What can hang from each mark
P: C
G: M X
Q: C M P
M: C G Q
C: D M P Q

Known rows, with every way that one mark hangs from another
Q(M): -0.05, 0.51, 0.05, 0.91, 1.05, 1.43, -0.17, -0.53, -0.81, -0.27, -0.27, -0.23, -0.05, -0.78, 0.95, -0.07, 0.58, 0.08, -1.61, -1.26, -0.12
P(C(D Q(M))): 0.82, -1.71, 0.48, 1.98, 2.08, 2.04, -3.13, -1.33, -2.25, 0.21, -0.31, -0.21, -1.23, -0.22, 2.75, 0.75, 1.93, 0.48, -2.45, 2.51, -0.02
G(M(C Q) X): 0.76, -0.20, -2.12, 0.98, 1.58, 1.19, -0.58, -2.73, 0.26, -0.15, -0.07, 3.24, 1.76, 0.70, -2.20, -0.23, 0.07, -0.71, -5.32, 2.64, -0.10
G(M(C Q(P))): 0.20, 0.90, -2.73, 1.21, 1.42, 0.93, 0.26, -2.20, 0.69, -0.54, 0.05, 1.13, 1.03, 0.20, -2.14, 0.44, -0.49, -0.76, -4.46, 1.49, -0.63
G(M(Q(C(D))) X): 1.63, -1.88, -1.29, -0.54, 2.16, 0.46, -2.32, -1.78, -2.95, 0.64, -2.32, 4.87, 0.02, 2.20, 0.19, -0.43, 1.65, -0.09, -4.01, 3.40, 0.45
P(C(Q(M(G)))): 0.68, -2.22, 0.70, 1.53, 2.69, 2.76, -3.65, -0.33, -2.56, -0.45, -0.15, -1.38, -0.03, -2.06, 2.48, 0.23, 2.15, 0.64, -4.85, 2.58, 0.19
C(D Q): 0.80, -1.22, -0.51, 1.02, 1.37, 0.27, -1.49, -1.04, -1.38, 0.48, -0.26, 0.26, -1.10, 1.62, 1.57, 0.97, 0.69, 0.20, -0.50, 1.31, -0.23
G(M(Q)): 0.83, -1.16, -0.50, 0.28, 0.48, -0.12, -1.57, -1.17, -0.02, -0.54, -0.72, 1.48, 0.47, 1.23, -0.34, 0.29, 0.66, -0.24, -3.75, 1.18, 0.06
Q(C(M) P): 0.12, 1.51, -2.30, -0.23, 1.25, 2.04, 0.00, 1.10, -1.30, 0.13, -0.65, 1.48, -0.35, 0.16, 0.05, 0.21, 0.37, -0.53, 1.10, -0.62, -1.06
C(Q(M(G) P)): 0.34, -0.29, -1.06, 1.34, 3.42, 2.60, -0.71, -1.18, -2.23, -0.43, -0.62, -1.61, 0.35, -1.72, 1.85, 0.49, 1.21, -0.09, -4.06, 0.42, -1.12
C(D M(G) Q(P)): 0.79, -0.32, -0.74, 0.89, 4.12, 3.69, -1.16, -0.45, -2.61, 0.49, 0.51, 0.80, -0.89, 1.03, 2.29, 1.73, 0.64, -0.58, -0.64, 2.38, -1.58
C(P Q): 0.67, -1.91, 0.07, 1.24, 1.72, -0.82, -2.28, -0.02, -3.78, -0.22, -0.51, -0.36, -0.37, 0.47, 1.70, 0.63, 0.18, 0.84, -1.71, -0.19, -0.45
C(Q(P)): 0.30, 0.04, -1.72, 0.79, 0.79, -0.19, 0.46, -0.99, 0.27, -0.31, -0.56, -1.38, 0.19, -0.33, 0.05, 0.70, 0.30, -0.42, -0.79, 0.99, -1.19
P(C(D M Q)): 1.05, -1.45, 0.44, 1.34, 1.69, 2.58, -3.45, -0.14, -1.50, 0.46, 0.83, 1.11, -1.51, 1.28, 2.28, 1.61, 1.37, -0.06, 0.01, 3.30, -0.60
P(C(D M(G(X)))): 0.85, -1.52, 1.76, -0.17, 3.55, 4.34, -2.64, -0.15, -3.40, 1.21, 0.79, 3.57, -0.30, -0.11, 1.76, 0.52, 1.17, -0.42, -0.85, 5.56, -0.28
C(D M(G(X))): 0.73, -0.42, 0.73, -0.29, 3.86, 4.14, -1.14, -0.52, -3.24, 1.19, 0.64, 3.96, -0.14, 1.03, 1.67, 0.59, 0.50, -0.63, -0.43, 3.03, -0.76
P(C(M(G(X) Q))): 1.20, -2.10, 1.21, 0.47, 2.53, 3.49, -3.62, -0.71, -1.80, -0.04, 0.58, 2.13, 1.08, -0.76, 0.49, 0.12, 1.44, -0.81, -2.90, 6.02, -1.15
P(C(D M)): 0.49, -0.55, 1.51, 0.46, 1.37, 2.80, -2.38, 0.39, -1.53, 0.73, 1.05, 1.86, -1.50, 0.79, 1.63, 1.13, 0.77, -0.25, 1.13, 2.92, -0.32
G(M): 0.24, -0.15, -0.13, -0.54, 0.36, 0.28, -0.26, -0.25, -0.21, -0.17, -0.39, 1.59, 0.03, 0.68, 0.18, 0.16, 0.35, 0.13, -2.41, -0.26, 1.03
M(G Q(C(D) P)): 0.98, -1.33, -1.01, -0.10, 2.97, 1.38, -2.20, -0.63, -3.86, 0.56, -1.86, 1.10, -0.54, 0.34, 1.02, -0.04, 1.13, -0.07, -1.97, 3.17, -1.05
M(C(D Q(P)) G): 0.31, 0.11, -2.06, 1.78, 3.84, 2.48, -0.46, -1.64, -2.23, 0.59, 0.47, -0.16, -0.22, -0.16, 0.45, 1.00, -0.13, -0.11, -2.72, 2.61, -0.85
M(C): -0.35, 1.10, -1.47, 1.15, 0.53, 0.99, 0.47, -0.46, 0.38, 0.04, 0.96, 0.25, 0.47, -0.30, -1.42, -0.02, -0.88, 0.04, -1.13, -0.20, 0.12
P(C): 0.11, -1.09, 0.91, 0.04, -0.36, 0.21, -1.63, 0.31, -0.13, -0.03, 0.00, -0.22, -0.23, -1.19, 0.36, -0.04, 0.70, 0.08, -0.35, 2.35, 0.35

Rows
0.03, -0.19, -0.03, 1.59, 2.90, 0.92, -1.42, -0.59, -4.80, 0.79, 0.54, 1.92, -0.87, 0.82, 0.94, 0.49, -1.14, 0.84, -0.85, -0.12, -0.08  M(C(D P))
1.11, -1.35, -1.56, -0.29, 0.52, -0.17, -2.61, -0.16, -1.44, -0.45, -1.85, 2.30, 0.11, 1.34, -0.31, -0.34, 1.43, 0.28, -4.15, 0.57, 0.49  G(M(Q(C)))
0.85, -1.34, -0.86, 1.96, 3.71, 0.97, -2.74, -1.32, -4.91, 0.37, 0.07, 2.67, -0.89, 1.90, 1.50, 1.16, -0.21, 1.14, -4.61, 0.25, 0.71  G(M(C(D P Q)))
0.44, 0.53, -2.75, 1.46, 2.81, 1.60, 0.26, -2.25, -0.69, 0.42, -0.01, 1.62, -0.37, 1.35, -0.14, 1.28, -0.16, -0.23, -3.69, 1.45, -0.11  G(M(C(D Q(P))))
0.49, 0.57, -2.01, 1.20, 2.37, 1.48, 0.00, -2.66, -0.49, 0.27, -0.21, 2.25, -0.01, 1.37, -1.20, 0.87, -0.38, -0.66, -3.66, 2.50, -0.67  G(M(C(D) Q(P)))
0.88, -1.90, 0.56, 1.35, 4.05, 2.58, -3.75, 1.15, -5.27, -0.24, 0.57, 0.76, -0.39, 0.49, 3.04, 1.16, 0.41, 0.67, -2.32, 0.11, -0.96  C(M(G) P Q)
0.21, 0.87, -1.55, 0.35, 2.60, 1.88, -0.29, -0.69, -3.12, 0.57, -1.90, 1.22, -1.13, -0.21, 1.67, -0.12, 1.11, 0.06, -0.60, -0.41, -0.48  Q(C(D) M P)
0.56, -0.13, -1.21, 1.97, 1.65, 1.12, -1.30, -1.95, -0.66, 0.40, 0.62, 1.11, -0.28, 1.37, -0.84, 0.51, -0.41, -0.27, -1.61, 2.05, -0.79  M(C(D) Q)
0.97, -1.58, 0.43, 0.08, 1.39, 0.70, -2.01, -2.00, -1.10, 0.17, -0.93, 1.67, -0.64, 0.60, 0.52, 0.90, 1.13, -0.56, -2.88, 5.03, -0.36  G(M(Q(P(C(D)))))
0.27, 0.72, -2.00, 1.73, 1.98, 1.15, 0.23, -2.56, -0.39, 0.32, 0.15, 0.61, -0.09, 0.73, -1.28, 0.66, -0.74, -0.80, -1.03, 2.75, -1.64  M(C(D) Q(P))
0.61, -1.23, -0.41, 1.66, 3.00, 2.59, -2.06, -0.60, -2.44, -0.44, -0.22, -1.08, 0.10, -1.01, 2.19, 0.32, 1.53, 0.45, -4.45, -0.01, -0.23  C(Q(M(G)))
1.37, -3.22, 0.75, 0.43, 4.03, 0.77, -5.06, 0.46, -8.01, 0.45, -1.67, 2.18, -1.12, 1.11, 2.91, -0.14, 1.04, 1.15, -2.89, 1.91, -0.32  M(G Q(C(D P)))
0.29, -0.38, 0.10, 1.04, 3.35, 1.27, -1.75, -0.72, -5.00, 0.58, 0.32, 3.51, -0.77, 1.59, 1.15, 0.69, -0.83, 0.97, -3.24, -0.11, 0.87  G(M(C(D P)))
0.02, -0.07, -0.61, 1.03, 2.25, 0.64, -1.34, -0.28, -3.43, -0.11, 0.32, 2.54, 0.23, 0.34, 0.01, 0.16, -0.99, 0.87, -4.05, -1.11, 0.95  G(M(C(P)))
1.17, -2.20, 1.04, 1.05, 3.30, 3.96, -4.34, 0.38, -3.06, 0.54, 1.00, 0.93, -1.33, 0.52, 2.95, 1.48, 1.71, 0.18, -1.66, 4.24, -0.40  P(C(D M(G) Q))
0.77, -0.33, -0.97, -0.70, 2.95, 3.46, -1.90, 1.11, -3.54, 0.55, -0.48, 3.81, 0.66, -0.07, 0.71, -0.52, 1.15, -0.15, -1.63, 1.57, -0.22  Q(C(M(G(X))))
1.18, -2.21, 1.74, 0.93, 3.07, 3.65, -4.46, -0.09, -2.84, 0.38, 0.88, 1.73, -0.93, 0.66, 2.03, 1.02, 1.43, -0.26, -1.64, 5.15, -1.01  P(C(D M(G Q)))
0.95, -0.44, -0.60, 1.39, 2.18, 2.36, -1.78, -0.35, -1.38, 0.47, 0.66, 1.44, -1.32, 2.25, 1.90, 1.61, 0.72, -0.22, 0.44, 0.94, -0.97  C(D M Q)
1.12, -1.43, 1.11, 1.39, 3.16, 1.58, -3.56, -0.33, -4.89, 0.26, 0.25, 2.41, -1.30, 2.56, 2.19, 1.36, 0.02, 0.00, 0.01, 1.21, -1.75  C(D M(Q) P)
0.28, -0.24, -0.74, 0.51, 2.94, 0.91, -0.79, -1.32, -3.88, 0.23, -0.05, 4.11, 1.22, 0.12, -0.58, -0.28, -0.82, 0.39, -4.54, 0.81, 0.69  G(M(C(P)) X)
0.92, -2.19, 0.48, 1.07, 1.06, 0.62, -2.94, -0.80, -1.30, 0.49, -0.12, -0.11, -1.21, 0.46, 1.83, 0.92, 1.37, 0.37, -0.81, 3.77, 0.24  P(C(D Q))
-0.11, -0.61, 0.20, 1.32, 3.52, 1.65, -1.99, 0.49, -5.04, 0.17, 0.79, 0.64, 0.32, -1.00, 0.67, 0.01, -0.99, 1.00, -3.11, 0.08, 0.17  M(C(P) G)
0.45, -1.66, -0.08, 1.90, 3.56, 1.38, -3.18, -0.46, -4.84, -0.29, 0.46, 0.49, 0.69, -0.41, 0.21, 0.00, -0.60, 0.64, -4.58, 1.35, -0.77  M(C(P) G Q)
0.10, -0.40, 0.71, 2.18, 5.51, 3.64, -2.57, -0.67, -7.10, 0.56, 0.56, 1.66, -0.78, -0.51, 2.54, 0.32, -0.25, 1.20, -4.04, -0.29, 0.07  Q(M(C(D P) G))
0.58, -1.50, 0.07, 2.08, 2.85, 0.63, -2.65, -0.59, -4.52, -0.58, -0.80, -0.39, -0.46, -0.19, 2.70, 0.42, 0.73, 0.95, -3.14, -1.51, -0.63  C(P Q(M))
0.53, -0.92, -1.46, 1.90, 2.73, 0.41, -2.49, -0.76, -3.52, -0.36, 0.12, 1.72, 0.17, 0.73, 0.60, 0.74, -0.36, 1.04, -5.28, -0.58, 0.64  G(M(C(P Q)))
1.08, -0.60, -2.59, -0.83, 1.50, 0.13, -0.61, -1.81, -1.42, -0.18, -2.58, 3.25, 1.24, 0.42, -1.22, -0.69, 1.26, -0.77, -4.17, 2.95, -0.53  G(M(Q(C P)) X)
1.09, -1.53, 1.21, 1.11, 1.41, 2.46, -3.54, -0.51, -1.04, 0.32, 0.64, 1.60, -1.16, 1.37, 1.11, 1.24, 1.07, -0.57, -0.07, 4.38, -1.23  P(C(D M(Q)))
0.77, -1.74, -0.25, 1.53, 4.08, 1.53, -2.68, -1.68, -5.11, 0.01, 0.16, 2.18, 1.65, -0.64, -0.36, -0.45, -0.45, 0.17, -5.05, 3.13, -1.00  M(C(P) G(X) Q)
0.52, -0.61, -0.15, 0.70, 3.88, 1.46, -1.16, -1.80, -5.11, 0.88, -0.16, 5.11, 0.11, 1.29, 0.52, 0.20, -0.69, 0.54, -3.82, 1.70, 0.67  G(M(C(D P)) X)
0.69, -1.59, 0.18, 0.15, 4.69, 2.19, -3.06, 0.23, -7.98, 0.17, -1.96, 2.91, 0.50, -1.42, 2.52, -1.27, 1.27, 1.08, -4.74, 0.14, 0.25  Q(C(P) M(G(X)))
0.33, 0.14, -2.00, 0.98, 3.16, 2.17, 0.23, -2.68, -1.00, 0.03, 0.02, 1.30, 2.19, -1.43, -2.01, -0.37, -0.33, -1.14, -4.07, 4.31, -1.67  M(C G(X) Q(P))
0.51, -0.47, 1.42, 0.66, 3.05, 2.04, -2.28, 0.61, -5.17, 0.68, 0.59, 2.72, -1.64, 2.07, 2.63, 1.25, -0.37, 0.39, 1.33, -0.15, -0.82  C(D M P)
0.61, -1.17, 1.42, 0.01, 4.24, 3.01, -2.32, 0.53, -5.82, 0.37, 0.54, 3.26, 0.58, 0.02, 1.88, 0.19, -0.03, 0.05, -1.60, 1.33, -0.88  C(M(G(X)) P)
0.80, -1.02, 0.68, 1.02, 0.46, 1.93, -3.24, 0.05, 0.17, -0.42, 0.79, 0.60, -0.06, 0.11, 0.25, 0.71, 0.99, -0.58, -0.89, 3.33, -1.16  P(C(M(Q)))
0.81, -1.12, -1.63, 1.53, 3.23, 0.73, -1.79, -1.87, -3.76, -0.06, -0.30, 3.23, 1.12, 0.58, -0.05, 0.21, -0.19, 0.56, -5.93, 1.14, 0.44  G(M(C(P Q)) X)
0.77, -1.99, 0.47, -0.15, 2.15, 1.53, -1.77, -1.89, -1.53, -0.05, -0.95, 0.63, 1.59, -2.16, -0.32, -0.43, 1.12, -1.01, -3.42, 7.24, -1.32  M(G(X) Q(P(C)))
0.51, -0.08, -0.65, -0.28, 2.52, 3.23, -2.40, 2.12, -3.17, 0.25, -0.06, 2.02, -0.34, 0.02, 1.24, -0.02, 1.00, 0.31, -1.07, -0.20, 0.02  Q(C(M(G)))
1.27, -2.46, -0.01, 0.70, 2.45, -0.58, -4.21, -0.07, -6.22, 0.36, -1.94, 2.13, -1.35, 1.84, 1.89, -0.03, 0.75, 0.95, -1.33, 1.13, -0.55  M(Q(C(D P)))
-0.65, 2.53, -2.20, 1.84, 2.07, 2.38, 1.64, -1.68, -0.11, -0.19, 0.40, -0.35, 0.65, -1.71, -0.88, 0.11, -0.58, -0.44, -2.22, -0.99, -0.97  Q(M(C) P)
